Each row was made from one small tree. The marks that hang from a mark follow it in brackets, in the order of their numbers. Every link used is in the known rows. Write each row's tree.
(in the rows, 128 means zero)
Known rows
Q786(Q343(Q428)): [146  93 188 124 129 102 122 119 159 114 125 105 133  67 120 164  93 104]
Q343(Q428): [151 101 166 115 127 115 114 133 153 138 165 106 131  67 122 148  97 107]
Q428(Q709(Q786)): [147  90 128 119 139 107 119 127 156 139 114 107 114  80 130 167 104 120]
Q786(Q428): [148  94 177 114 133 128 118 133 152 124 114 107 127  83 125 166 108 124]
Q709(Q786(Q343) Q858): [146  79 181 149 135  99 128 111 145  87  68 107 113  76 139 166 116 106]
Q709(Q786): [151  95 162 124 131 116 121 118 159 142 110 109 118  83 127 155 117 113]
Q786(Q343(Q428 Q709 Q858)): [151  84 192 124 125  82 116 162 157 122 163 101 145  58 104 159  77  94]
Q709(Q343 Q858): [149  88 157 147 129 114 120 136 145  83  81 105 105  82 138 138 118 110]
Q858(Q786(Q343(Q428))): [152  89 194 127 131 105 128  90 178 107 127 104 111  67 121 168 115  99]
Q122(Q343): [158 108 133  99 125 137  97 130 144 118 141 110 140  73 130 139 106 102]
Q122(Q343(Q858(Q786))): [167 105 134  92 123 128 103 126 160 109 159 104 125  61 121 156 123  89]
Q122(Q343(Q428(Q709))): [154 102 116  91 131 113  93 144 139 124 188 106 139  53 122 156  85 102]
Q343(Q858(Q428)): [148  94 171  97 123 120 123 143 160 128 122 102 111  72 126 153 110 105]
Q786(Q428(Q709)): [144  89 142 108 139 119 116 144 149 121 116 106 124  81 128 179  96 132]
Q786(Q343(Q428 Q709(Q858))): [148  77 196 149 130  90 115 148 139  95 144 105 130  62 129 140  86  97]
Q786(Q428(Q709(Q343 Q858))): [141  74 148 137 141 101 121 148 138  73  78 101 103  79 134 172 107 127]
Q858(Q786(Q428)): [154  90 183 116 134 131 125 105 171 117 117 106 106  84 127 171 129 118]

Write each row's tree
[143  74 172 111 138 115 135  85 182  94  68 103  78  80 137 173 122 111] => Q858(Q428(Q709) Q786(Q343))
[153  83 176 143 133 117 129  97 161  69  78 106  98  77 147 161 128 104] => Q709(Q858(Q786(Q343)))
[157  91 174 122 126  92 125 123 179 112 147  97 104  59 104 164 122  93] => Q709(Q343(Q428 Q858(Q786)))
[142  80 157 107 138 111 128 115 160 139 101 105  90  80 133 163 114 117] => Q858(Q428(Q709(Q786)))
[147  83 131 123 136  80 124 145 163 119  95  99 108  72 111 179 106 111] => Q428(Q709(Q343(Q858) Q786))
[156  81 186 108 125 117 124 135 177 131 146 102  96  74 121 137 121  96] => Q343(Q709 Q858(Q428 Q786))
[153  81 192 141 132 101 127  99 159  78 122 103 106  59 136 164 118  95] => Q709(Q858(Q786(Q343(Q428))))
[148  71 213 127 132 118 132  97 181 107  90 106  88  86 129 140 123  99] => Q858(Q428 Q786(Q343(Q709)))
[154  85 120 128 137 122 119 122 155  92 119 105  95  73 151 158 120 116] => Q428(Q709(Q858(Q786)))
[144  87 148 108 132  78 119 151 155 109 144  99 136  52 114 191  75 106] => Q786(Q343(Q428(Q709) Q858))
[138  72 164 121 139  96 132 108 167 119  68 102  79  86 124 159 121 113] => Q858(Q428(Q709(Q343 Q786)))
[142  81 160 108 137  93 123 152 151  94  91 100 130  67 115 208  87 122] => Q786(Q343(Q858) Q428(Q709))
[148  84 198 133 128  94 116 138 158 124 148 106 137  70 115 145  82 101] => Q786(Q343(Q428 Q709))
[160  98 167 108 125 105 119 129 172 133 180 100 118  54 114 165 114  96] => Q343(Q428 Q858(Q786))
[163  99 117  85 130 103 100 140 156 116 206 100 126  41 113 173 102  89] => Q122(Q343(Q428(Q709) Q858(Q786)))
[153  86 173 141 128 104 107 163 136 119 186 106 130  61 131 124  88 100] => Q343(Q428 Q709(Q858))
[147  80 167 152 134  99 126 121 149  93  74 104 100  82 132 147 127 106] => Q709(Q343 Q786 Q858)
[158  83 169 129 130  97  96 149 123 120 202 107 133  49 122 128  99  82] => Q122(Q343(Q428 Q709(Q786 Q858)))
